Each row was made from one small tree. The marks that hang from a mark follow it in brackets, in the order of their numbers. Every link used is in the known rows. Write each row's tree.
Known rows:
K_935[K_904[K_81[K_442] K_85 K_991]]: [ -7.5  13.6   5.0   0.1  -3.5 -20.7   2.4 -10.5 -23.1  10.8  10.2 -17.9
   9.4   0.1  -3.9  -8.5 -25.5  -9.3 -11.2  16.8]
K_904[K_81[K_442] K_85 K_991[K_849]]: [ -2.4  -4.3   5.3  -8.8  -5.1 -13.8 -20.4  -4.5   2.8  18.8  -6.0 -13.7
  22.0  -0.3 -16.3   6.6 -26.5 -24.9   4.1 -17.8]
K_991[K_904]: [-14.7 -11.3 -17.4  -7.1   6.7   9.5   2.5  22.0  -0.7 -20.1  -2.8  13.3
 -12.4  29.5   1.5  -0.5  -4.8   7.5  -1.7  11.7]
K_442[K_935[K_904]]: [ 12.1  -7.8   4.0   0.6   8.6  16.8  12.0 -12.7  -2.5  -1.3   4.6   8.1
 -10.6  -6.7   8.8   6.6  13.9  23.6 -30.2  12.5]
K_85[K_442 K_904]: [ -6.0   6.1 -34.9 -11.9   8.5   8.3   3.5  48.2  -7.4 -35.4  -9.7  21.1
  -4.8   1.2  -0.2 -13.3   1.8  10.6  65.5 -19.8]
K_935[K_904[K_991]]: [  3.1   2.5  -7.9  -1.4  13.9   5.1   5.5   3.7 -18.7  -1.8  19.0  -4.2
 -15.1  -1.7  -2.1   7.9 -20.7  11.5 -17.0  30.4]
K_442[K_81[K_904[K_85 K_991]] K_935]: [ 19.8  18.8  25.1  18.5  -2.1  -6.4  -6.2 -23.7  23.0  13.3   6.3 -18.9
   7.4 -21.7  18.6  11.4  38.5 -11.8 -17.4  -0.6]
K_85[K_904]: [-19.3   0.8 -28.9 -13.8   8.1   6.1   2.0  36.1  12.9 -30.2   6.0   4.4
 -10.4   1.6  12.0  -4.8  -1.6   9.9  33.4 -11.9]
K_935[K_904[K_81 K_85]]: [-13.1  11.6   0.8   0.9   9.2   3.1  16.1  -3.4 -16.7  -5.9  16.6 -12.7
   5.2   7.8   4.9 -16.3 -14.2  -7.7 -10.8  18.0]
K_442[K_935[K_904[K_81 K_991]]]: [ 11.4  -3.3  19.2   3.6   9.4   6.0   6.4 -21.0  -4.0   8.2  13.1   6.0
  -5.3  -8.8  -0.9   6.4  16.0  18.9 -32.2   5.0]
K_991[K_904[K_81[K_442] K_85]]: [-25.8  -1.6  -4.1  -4.8 -10.7 -15.8   0.6   7.2  -4.5  -6.8 -10.2  -1.2
  11.6  32.3  -0.3 -17.2  -8.2 -14.1   4.1  -1.1]
K_442[K_81 K_935[K_904[K_991]]]: [ 17.1   1.8  13.1  14.5   2.1   3.7  10.1 -28.9  -1.7   5.4  12.4   1.4
   0.9 -24.3  14.9  16.2  38.7  -4.7 -24.6  11.1]
K_81[K_904]: [ -4.5  11.0   4.0   8.5  -3.4   7.7   6.3   9.5  19.1  -2.1   7.6 -13.2
 -25.9   0.9  10.0  -9.5  -9.5  18.2  -0.8  13.5]
K_442[K_81[K_904] K_935]: [ 11.2   7.5  20.9  20.2  -9.4   5.4  11.8 -25.2  26.2   5.1   5.3  -5.0
  -7.0 -23.8  23.2   3.8  46.2   0.6 -14.2   0.2]
K_442[K_935[K_904[K_81 K_85 K_991]]]: [ 13.5   5.1  18.2   2.4  13.4  -0.6  -0.6 -19.5  -4.0  11.3  10.4  -4.4
   7.1  -6.1   2.4   4.7  12.3   8.0 -33.5   4.6]
K_935[K_904[K_81[K_442] K_991]]: [-10.3   2.9   6.1   2.8  -9.2 -13.5  13.5 -13.3 -22.3   7.9  13.4  -1.5
  -8.4  -4.7  -7.6  -7.5 -19.0   7.3 -10.2  17.9]
K_904[K_81 K_85[K_442[K_935]] K_991]: [  9.4  21.5  20.5   4.4  20.1 -11.3 -15.3  -0.4  -0.3   8.6   6.9 -11.6
  35.6  -4.1 -23.0   5.2  -3.9 -14.4  12.1 -19.9]
K_991[K_849 K_904]: [  2.1 -39.1 -32.3 -21.2   8.4  33.6  -9.3  25.9  -3.3 -16.8 -19.1  34.3
 -25.2  34.9   3.5   2.1  -2.7  -0.3  -9.2   2.1]
K_85[K_442]: [  0.0  -3.4 -20.4   3.2  10.5  21.4  13.9  25.0  -6.0 -22.8  -5.7  14.3
  -1.1  -3.4 -15.7   2.9 -11.3  12.8  41.8   0.1]
K_904[K_85 K_991[K_849]]: [ 17.1  -3.3 -16.5 -14.7  27.5  11.9 -31.9  17.7   8.5   2.8   1.6 -15.9
  12.3   3.7  -9.0  28.6 -30.8 -19.6  -4.3   0.6]
K_81[K_442[K_935]]: [ -7.1 -18.1  -4.7  -0.5 -26.6  -8.0   9.5 -14.3   9.4   4.6 -18.0   1.4
  -2.1 -14.3  -1.5   8.8  -4.8  20.3   1.7  -1.5]

Write each row's tree:
[ -8.8  -1.9  23.0   5.5 -15.0 -21.0  -0.3 -21.0   9.0  19.5   6.3  -2.9
   8.8 -15.8 -20.7   8.7  -4.1   9.5  -1.8 -14.9] => K_904[K_81[K_442[K_935]] K_991]
[ 18.4  11.4  26.0  20.6  -5.1  -0.9   1.0 -25.2  23.3  12.1   8.7  -8.5
  -5.0 -25.7  16.4  12.0  42.6  -0.8 -16.4  -1.2] => K_442[K_81[K_904[K_991]] K_935]
[-18.4   4.8  14.7   3.3 -13.9 -16.7   5.7 -17.7  11.5   8.7  -4.9 -19.1
  30.2  -2.1  -3.7  -8.3  -5.6 -12.7   4.6 -15.4] => K_904[K_81[K_442[K_935]] K_85]
[ -5.5 -39.7 -12.2 -16.3 -16.1  15.4  -2.7   3.0  -5.8  -1.8 -26.5  39.0
 -17.4  30.1  -0.5 -12.0  10.1   0.9 -11.6 -13.8] => K_991[K_849 K_904[K_81[K_442[K_935]]]]
[-18.8  -0.7  15.1   4.2 -15.7 -22.0   1.7 -10.8   7.8  13.5  10.0  -6.4
   6.1 -12.3 -21.9   6.4 -19.0   6.0  10.5  -8.9] => K_904[K_81[K_442] K_991]
[  5.3  -6.6  15.0   4.4   6.0  12.7  16.5 -19.1  -1.8   1.7   8.6   9.4
  -5.8  -6.6   5.2  -1.7  19.4  20.4 -30.0   4.9] => K_442[K_935[K_904[K_81]]]
[ -7.0 -35.9 -16.2 -16.9   3.0  29.1  -1.8  16.2  -2.6 -12.4 -12.9  36.0
 -20.6  35.5  -1.0  -9.4   4.4  -3.7  -8.2  -8.7] => K_991[K_849 K_904[K_81]]
[ -5.0 -24.8 -16.8 -18.5   9.7  21.2 -12.2  18.1  -4.5  -9.1 -16.8  20.8
  -3.0  40.8   3.1 -10.4  -1.1 -20.8  -7.8  -9.3] => K_991[K_849 K_904[K_81 K_85]]
[ -6.3   1.9 -22.1  -7.7  12.5   2.0  -6.3  28.9 -12.5 -20.4 -13.0   5.9
   7.5  34.6  -1.5  -6.2  -8.2  -9.3  13.8   8.1] => K_991[K_904[K_85[K_442]]]
[-23.4   5.9  -9.0 -11.2  -9.6 -22.6  -4.9  19.9   7.3  -9.6   8.2   1.6
  -0.9  -4.9  -1.5  -8.6  -5.1   4.8  34.3 -24.9] => K_85[K_904[K_81[K_442] K_991]]
[ 25.2   4.0 -18.1  -5.4  22.6  11.2 -26.5  18.5  -5.2  -1.6  -8.7  -5.6
  20.7  -4.5 -11.7  22.5 -14.6 -30.9  21.5  -6.1] => K_904[K_85[K_442[K_81]] K_991[K_849]]
[ 20.3  29.0  10.4   8.0   7.4  -8.1 -19.1   9.4   7.3  11.8  -1.5 -21.7
  -1.2   0.0   0.9  -2.3  -9.4   4.5   1.0   5.8] => K_81[K_904[K_85[K_442[K_935]] K_991]]
[ 18.7   9.7  12.7  12.3   6.4  -1.5   3.4 -26.6  -2.7   6.3  10.3 -10.0
  12.0 -21.1  16.4  16.2  33.9 -16.3 -25.4  11.1] => K_442[K_81 K_935[K_904[K_85 K_991]]]
[  7.2  13.3   2.0  12.0  -1.8   2.8  -3.6  -2.9  17.9   2.5   9.3 -19.6
  -1.3 -12.1  14.1   6.0   9.9 -24.4   4.5   7.2] => K_442[K_81[K_904[K_85 K_991[K_849]]]]
[  2.0   9.8 -18.4  -1.6  14.3   8.5  10.2  11.9 -27.9 -12.6   2.5  -7.7
   1.7   7.2   3.3  -8.6 -20.2  -4.1   4.7  25.3] => K_935[K_904[K_85[K_442]]]
[-19.4   9.5  -6.3 -10.0   8.9  -8.8  -5.5  25.6  12.5 -16.2  18.2   2.8
  -1.7  -2.7   0.4  -4.9   0.5   4.6  29.5 -23.7] => K_85[K_904[K_81 K_991]]
[  3.1 -21.4  14.0  -5.2 -13.8  -4.1  -8.0 -17.8   6.3  21.5  -5.2  13.2
  -1.0 -11.8 -17.9   9.8  -2.5   4.7  -6.8 -21.7] => K_904[K_81[K_442[K_935]] K_991[K_849]]
[-20.2  -3.9   0.7   3.4 -15.4  -3.8  27.3 -13.3 -19.9  -2.3   7.6   1.8
 -10.3  -1.0   1.8 -18.1 -13.5   8.5  -5.2  18.2] => K_935[K_904[K_81[K_442]]]
[ 13.1  17.6  15.4   6.2 -29.0 -35.7 -20.8 -17.0  10.6  32.8 -17.5 -28.8
  -0.3  -9.0   6.4  -3.9 -11.5   6.6 -14.0   3.6] => K_81[K_442[K_935] K_904[K_85 K_991]]
[ 16.1   2.3   1.6   6.1  10.0  11.9   9.8   0.8 -19.8  -4.8  -3.1  20.5
   1.2  -8.4 -13.6  -2.0  10.4  17.3  12.1  -1.8] => K_85[K_442[K_935[K_904[K_81 K_991]]]]
[  3.4  13.1  11.1   6.1 -34.3 -25.4  -6.4 -15.9  12.2  23.6 -22.8 -25.5
  -3.6  -5.5  15.0 -13.9  -5.8   9.2  -9.3   4.0] => K_81[K_442[K_935] K_904[K_85]]
[ -6.5 -20.1   4.7  -5.8 -13.3  -4.3  -5.9  -8.7   4.5  15.5  -1.5   8.2
  -1.9  -8.6 -20.6   8.0 -17.8  -1.0   4.8 -16.6] => K_904[K_81[K_442] K_991[K_849]]
[  3.5  11.9  -9.1  16.4  -3.9  12.1  17.9  11.7  -2.2 -16.3  -3.6   7.2
  -4.4 -12.4  -0.9  -6.3  10.6  -2.4  43.1   2.3] => K_85[K_442[K_81[K_904]]]
[ -0.8   3.4 -14.2  -2.3   8.8   0.4  -4.5  18.3  -8.8 -17.3 -14.0   8.1
  11.5  25.3   4.9  -4.9  11.5 -14.4   8.5   4.1] => K_991[K_904[K_85[K_442[K_81 K_935]]]]
